Each row comes from the steps of one path. Every step used is in the known rows, and no mark comes twice. Write the path behind each row, first mark first.
Known rows
v, s: [ -1  -4   6  -5   2  14 -11  20 -21  -8 -33  11  -8  33  -5 -11 -13 -23
 -10 -18   7 -15   9 -10 -14 -22  27  31  19   7  25  14  14  32  -4   4
   1  17  11 -21  -8]
l, v: [-18  10   8  -6 -33 -16   4   0 -29 -19  19 -24 -12   7  -2  30  24 -26
  -2   3   4 -28  -4  22  -7 -23 -31  -9  -5  36 -14 -12 -34 -21  14   6
 -36  11  -2  17   8]
j, t, s, w, l, v: [ -31    3   -9   58 -100  -36  -14   32  -75  -19   -8  -68    2   -1
  -19   60   27  -19   31   33   28    3   63   10    7  -55   16    6
  -35   52  -16   -9  -61  -10   24   14  -74   29   21   55   32]
s, w: [ -5 -11  -2  -4 -31 -27  -3  10  15 -26 -15 -17  -5  25  11 -12 -14   2
 -10   4   9 -33  28  17   5  -3   2 -32 -18  20  -8  -6   6   8  30  11
  10   1  22  30  10]
e, w, l, t, s: [-12   6   4  23 -29 -23   2  -9 -36  34 -13  -8  -5 -48 -22  67  34 -25
  30  39   6  26  68   5  17 -24  71  50  44  10  12  24 -39  48  -8  13
 -19  14  12 -25 -22]
b, s, t, l, w, e: [  11  -26   24  -25   38   57  -33   28   17  -20   14  -36   58   41
    2   25   64  -39  -77   72  -41  -44   -2  -12  -19  -18 -103   -9
   20   83  -59  -26   -3   28   14  -18   41  -19  -26   68  -12]
j, t, s, w: [-24 -32 -45  46 -68 -28   3  14 -23 -30 -31 -30  -6  13  -8  16 -11  32
  20  22  27  15  46 -10  -8 -43   9  15 -63  21  16   0  -1  -6   3   8
 -25  14  11  45  27]
j, t, l: [ 30 -43   0  52 -11  12 -13  -1 -28   2   5 -21 -40  12 -16  43  33  11
 -14  30   8  26  -9 -29  12 -42  -3  51 -64  24  22 -10  -9 -17 -15   7
  -1  13   0  25  16]
v, l, t, s, w, e: [-81  20 -26 -22 -14 -24  -8   7  15 -15 -26   4   3  22  -3  41  39   1
  13  21   3 -63  34 -19   0  -4  13  48  -2  43  39 -26  -8  44 -17  10
 -22  45  40  36   6]
v, l, w: [-29  -9  -6 -19  20  -2  31  44   9 -42 -37   2  16  17  -6 -14  36  -9
  -8 -22 -25 -35 -20  -3 -33   6  -8  -6 -19  22   4 -10  11  -4 -15 -13
 -23   6  -2   5  23]
w, e: [  2  14  24 -17  22  11 -30  -3  13  21  -3  -2  10  -3  12  30  22  -8
 -45   5 -15 -26  -1  -8  12  30 -16   4   7   9  10 -16   3  22   3 -13
  26 -11   6  29  -8]
j, t: [ 22 -24 -23  28 -18 -19 -12   2 -16  18 -21  -4 -12  -8  -4  23  14  17
  -2  -5   3  32  -8 -15   4 -22  22  17 -31   0  34  -4 -14  -4   2 -18
 -11 -10  -3  -3  19]
e, w: [ 14 -14  17  -9  14 -19   6  -5  -4  -3 -15  -4 -23 -26   9  26  13  -4
 -42  15 -14 -15  29  14  -3   4  27  -3  -5 -10  22  -3   6  19   5  14
  21 -22   3 -25  -9]
b, l: [-27  14  22 -19 -19  20  24  19 -22 -17   3 -15 -10 -25  -6 -19  14 -12
  17  33 -13   6  11   5  16  -7   3 -20  39  29 -13   5 -33  -4 -12  18
 -37  23  -5  15 -16]
e, w, l, v, s, t: [ -8  -5  46 -16  -5 -12 -44  31 -76  21 -28 -19   5 -18   8  75  47 -77
  -7  29 -28 -56  82  26 -25 -24  30  38  73  27   1   5 -23  59  44   5
 -37  -3  21 -47 -19]
b, s, w: [  4  13 -12 -19 -35  -3  -7  30  13 -49  -2 -37  19  44   0 -19  -8 -22
 -30  35   3 -13   6   8   0 -27  -2 -71  -1  42 -24 -21 -23  19  18  20
   6  19   4  31  -8]
j, t, l, w: [ 35 -69   5  49 -17  -2   7  23 -21 -26 -15 -34 -16  34 -17  19  46   5
 -30  15   6  22 -14 -18  -9 -48 -31  21 -77  57   3  -4  -4 -22  -6 -17
  10 -11 -15  49  32]
w, l: [ 16  22  26  20  -4   8 -22  19 -20  32   4 -17  21 -29 -14  20  13 -22
   9   8  -8  19  20  -3  21  18  33  -2  36  -7 -25   8 -18  19   8  -2
 -19   7  11  -1  -4]
j, t, l, v, s, w: [  2 -42  17  35 -77 -19 -30  33 -63 -58 -21 -54 -63  88 -11  46  35 -36
 -31  11  28 -47  21  -6 -12 -88   1  38 -74  82  29 -10 -29  -5  26  27
 -23  43  34  47  25]
b, s, t, l: [  8 -17 -12  -2  26  58 -18  12  -8 -15  40 -19  23  25   0  23  30 -24
 -13  83 -21  -9   0 -16 -13 -30 -58  22  24  41 -40 -20 -11  13  -4  19
   6  17 -18  11 -18]
l, w, s, t: [-35 -34  -9   3  -6  21 -10  42  -4  21 -19 -14  32   1   5  17   0   7
 -31  32 -33   3  13   5 -18  -8 -20  -8  30  31 -58  -2   7   2  25 -46
  22 -16 -19  -1 -10]
j, t, l, v, s: [  2 -31  17  38 -42  10 -22  24 -77 -28  -1 -37 -61  61 -20  60  41 -42
 -24  10  22 -11  -8 -21 -12 -87   2  76 -55  61  40  -9 -32  -9  -3  16
 -39  41  13  20  17]
v, l, b: [ -8  15   2  -9  11 -15  32   1 -32  -8 -14  11  15   3  -7  -9  14  -4
  -3  22 -12   1 -38 -10  -6   8  17  22 -23  23  -8  -6  13  28 -40   9
 -40  12   0  -9  -5]
j, t, l, w, e: [ 36 -52  31  29   9   6 -23  13  -7  -7 -15 -35  -6  26  -8  44  66  -2
 -80  15 -13  -7 -15 -26   1 -24 -45  27 -66  65   8 -12  -2  -2   2 -32
  37 -23  -6  76  25]
w, s: [-15  17  -1  16  -7  26 -15  18 -15  32  11 -13 -22  -4  -8  22 -12  14
 -38  21  -7  31  -6 -10  20 -10  38   5  23  -8 -22 -13 -14   2  -8  -8
  16  24   2  -2 -17]

Write each row's path
[  8  37 -14 -28  10   7  29  16 -33 -29   1  -9  39  14 -17 -17  18 -30
 -32  54 -16  20 -64 -15  -4  -6  13 -16   6  38 -27 -21 -13  45 -52  14
 -43  27 -19  -2 -21]
v, l, b, s
[ -7 -42   7  17  23  33 -19  -7  -6   5  23   3   1   4   9  31  21   1
  12  57 -13 -26  28 -12 -14  -6 -53  56  -5  19 -24  -4  12   0   8  12
   9   1   2  13  -7]
s, t, l
[-12   3  36   9 -22  25 -13  18 -60 -47  17 -25 -49  62 -17  39  31 -55
 -18  12  17 -46  -7  -4 -14 -67 -21  58 -16  60  10  -5 -19  -6   0  31
 -23  48  15  25   0]
t, l, v, s
[-46  31  32 -26 -55   2  26  21 -52 -40  22 -35 -25 -13 -10  15  41 -42
  18  37 -10 -20   8  25  10 -29 -21 -35  34  66 -31  -7 -66 -27  -7  23
 -68  28  -6  32  -7]
b, l, v
[ 51   2  19   8  -9  32  23  -8 -42 -40  38 -35  17  40 -21  -4  14 -36
 -49  88   8  36 -53 -15  14 -49 -38  -5 -22  72 -61  -7 -21  32 -39  25
   3  25 -27  44 -31]
t, l, b, s
[ 13  25  14 -36 -13   6 -36  20  30 -26  -2 -38  33  40  10   6  18 -22
 -80  37 -13 -40   5   3  14  -5 -19 -67   8  52 -17 -36 -20  44  22   7
  33  11  13  63 -12]
b, s, w, e
[-61 -15  14 -19 -23  39  13  59 -23   1 -12 -27  15 -20   2  -3  17  -7
 -13  64 -46   7  37   9  -2 -13 -19 -30  67  60 -76   3 -25   1   6 -26
 -12   7 -26  14 -24]
b, l, w, s, t
[ -14    7   60   -7  -27    6  -51   20  -31  -58   -3  -47  -36   91
    6   50   37  -57  -70   16   12 -107   27    5   -2  -46  -42   23
  -32   90    8  -21  -12   24   29   29   16   38   46   83    1]
t, l, v, s, w, e
[-15 -21 -46  52 -36   2   7  -1 -44   1 -15 -11  -3 -13 -19  27  -1  27
  27  19  19  46  19 -23  -7 -42   7  53 -44   4  24   4  -8  -9 -23  -3
 -33  10 -13  12  19]
j, t, s
[ -7  34  41  10 -34   2 -34  46 -70   6  -9 -28   0  13 -21  38  28 -73
   4  -5   6 -21  22  10   0 -33  35  18  49  36  -7   5 -41  29  19   9
 -57  32  25 -11  -3]
w, l, v, s
[  7  -6  37 -24   9  -7 -11  17  21  -9 -25 -15  35  19   6   3  33 -15
 -66 -10 -20 -28  -4   2  -9  13 -45 -29   0  41 -14  -6   8  12  15 -37
  34 -33 -11  49   8]
l, w, e
[ -3   4  26 -21  -8 -14 -37   5  31  -3 -18 -20  11  23  22  16   9  -3
 -55   3  -8 -62  30   9  13  21 -16 -29 -19  29   5 -18   6  25  33  -3
  39 -11  31  61   5]
s, w, e
[-13   7 -27 -39  24  12  15  17 -25  -4  -2   1  60   2  -1  -6  24 -25
  -6  82 -36  -2 -33 -14 -24   2 -13  10  36  39 -42 -23  -4  57 -33   4
 -48  12 -20 -21 -29]
v, l, b, s, t
[-49  29  64 -50 -60   0 -25  42 -43 -58 -27 -52 -22  44   7   7  35 -65
 -44  25  -8 -92  41  20   7 -28 -11 -36  39  99  -3 -17 -47  34  25  23
 -36  46  35  71 -15]
b, l, v, s, w, e
[-19 -27  -8 -20  12  19 -30  18 -14  19 -33  19  21  15  15   0  -6 -19
  14   5 -13 -34  36  -7 -37 -16   3  47  45   6  10  16  23  43  20 -14
  -5   3   9 -40 -15]
v, s, t
[ 56  -4  29 -14   6  -2 -10  10 -50  31  -5 -29  67 -43   3  36  26 -54
 -43 100 -35  27  28  19   6   0  22 -23  68  36 -67   7 -21  91   6   2
 -10 -28 -24 -28 -48]
e, w, l, b, s, t
[ 64 -38  -3  31 -60 -15   2   4 -43 -50   9 -64  -3  59 -16   6  16 -19
 -65  89  22  40 -29 -10  15 -74 -13 -20 -78  93 -37 -10 -30  33 -13  18
   4  24 -10  69  -8]
j, t, l, b, s, w
[-21 -24  -2  30  14  59 -39   9 -23  38  37 -10 -17   5   2  61  11  12
 -26  74 -23  -5  20 -22   6 -14 -18  61  12  14 -42 -15   4   4   2   3
  25  24   4   7 -20]
w, s, t, l
[ -8 -11  11 -12 -28 -12 -20  31  -5 -42 -46  -9 -12  58   8 -24 -25 -20
 -12 -19  15 -46  37   4 -13 -29  30  -6  -2  26  19  10  18  42  25  14
  13  22  39   6  -2]
v, s, w
[ 24 -11 -19 -29  -8   7   7  -3 -23   0  13 -12  71   2   6  -8   0 -27
 -15  84 -15  21 -19   3 -14 -21 -39 -20  42  51 -71   3 -11  50  -5 -15
 -11 -13 -37  -4 -39]
l, b, s, t
[ 38   5  38  16 -52 -44 -10  10 -39  -1 -16 -37  38   0  -4  -9 -15 -22
  -6  43  13  13  26  19  32   0  22 -41  -2  48 -62  21 -14  52  16   2
 -15  -4  15  38 -13]
s, w, l, b
[ 38  19  -3 -14 -21   1  24  -3 -29 -23  16 -23  45  18 -11 -25  -5 -32
 -39  60   6  43 -48   0   8 -34 -14 -37   8  53 -55   1 -24  45 -27   0
 -10   6 -33  13 -32]
l, b, s
[-44   0 -16 -10 -49 -26 -22 -17  15  -6 -11 -12   9  22   6  35  11  -1
   2  25  21 -38  50   0  13 -21 -11  19   2  51   7   0 -16  36  11  -4
  14  17  25  56  -6]
l, t, s, w, e
[-35  -9 -16  10   7  29 -30  20 -10  56  11   0   7 -19   7  41  -6  14
 -19  47 -30   4  23  -8  -3   1   8  25  44  -7 -35 -10  -2  16  14 -22
  11   3  -4 -26 -28]
w, s, t
[ -7  -3 -31 -30   9  29 -15  13   6   4  10  -6  52  -4   9   8  10 -18
  -2  55 -25  -3   6  -4 -19 -10 -34 -18  50  20 -35 -12 -14  25   9  -5
 -10  -4 -25 -16 -21]
b, s, t
[-26  25   1  37 -51   0  -5  25 -29 -18 -10 -34  27  -2 -15   8 -17  -9
  33  32  20  -1  81   4  12 -15  16  -1   1  17 -31  10 -12  20  14  24
 -28  27  26  46   9]
t, s, w, l
[-18  -9   4  12 -15  10   5  44  -6  -2 -11 -24  -1  17 -13   1  -4   3
 -59   6 -13  21  -7   1   0 -21   9 -25   6  25 -40  -2  -7  -6   5 -31
  27   3 -13  15  -3]
l, w, s
[  1 -50  35  -8  38  33 -32  10  16   0  -2 -12  38  25  18  38  57 -19
 -52  39 -35 -61  24  -8 -19   9 -98  26 -11  63 -38 -11  22  12  20 -27
  46 -33  -9  57   3]
s, t, l, w, e
[ -6  -1  27  18 -23  11  -2  -5 -34 -39  41 -33 -39  36 -11  49  44 -35
 -10  28   9 -34  -8   6   1 -44 -58  29 -36  52 -19 -21 -32 -37   2  29
 -22  34   4  45   6]
t, l, v
[-75  21   5 -28 -66  -9   3   4  -3 -24 -10 -30  -2  -1  -3  20  29 -12
  19  60   5 -27  61   5  30 -27  -8   1  41  87 -11   1 -50  30  -7  14
 -24  43  19  76 -23]
b, l, t, s, w, e
[-28 -24  29  16  -1  22 -25   5 -56  17  37 -34 -57  -5   8 114  51 -26
 -68  86 -29 -50  41  16  -4 -38 -23  52   7  41 -36 -31 -24  -6  24  22
  13  10   7  -1 -23]
e, w, s, t, l, v
[ 10  25  55   2 -19 -30  -7  17 -51   8   8 -41 -18 -34  -5  69  51 -57
 -32  20 -12 -27  44  34  12  -9  30 -11  28  16 -11  -9 -44  16  27  20
 -30  -5  15  -8  -4]
e, w, l, v
[ 40  19  26 -33 -27 -14 -17   0  -5 -26  -5 -48  54  42   9 -11   3 -31
 -95  64  -3 -10 -22   7  24 -10 -28 -70  -2  80 -55 -20 -11  73   5  -1
  26  -2  -5  75 -29]
l, b, s, w, e
[-46   1 -43   7 -38 -10  21 -18  -9  -4   7   7  -2  -1 -21  22   9  -1
  58  16  24  24  22  -8   0 -40   5  52  17  26   6  20 -24   6 -23   0
 -20  26  -7  -5  -9]
l, t, s
[-52 -13 -37   6 -69 -36   8 -15   6 -27 -16  -9  -2  22  -9   8  -6   5
  49  19  35  -7  53   5   3 -42   9  19  -4  45   0  14 -23  16   8  10
  -6  29  17  25  -1]
l, t, s, w
[-44 -14   9  23 -18  41 -33  16 -51  16  54 -33 -31  16  -1  84  36 -18
 -28  73 -16 -30  15  -1   1 -44 -46  51   5  47 -59 -29 -31 -21  20   9
 -11  35   1  22 -14]
w, s, t, l, v
[ -6  -7 -16  63 -69 -19 -20  32 -46   2 -26 -43  13 -10 -21  33   3  12
  30  34  23  32  70  -6  12 -33  43  17 -27  21   1   8 -26  13  15   8
 -43  21  25  42  28]
j, t, s, w, l
[ 21  22  -2 -17 -59 -31 -27  32  10   6   3 -40  27  22 -21  13  27 -48
   3  44   5  16  20   7  31 -33  56 -48  67  60 -34   0 -70  55  23   4
 -10  33  19  13 -23]
b, s, w, l, t
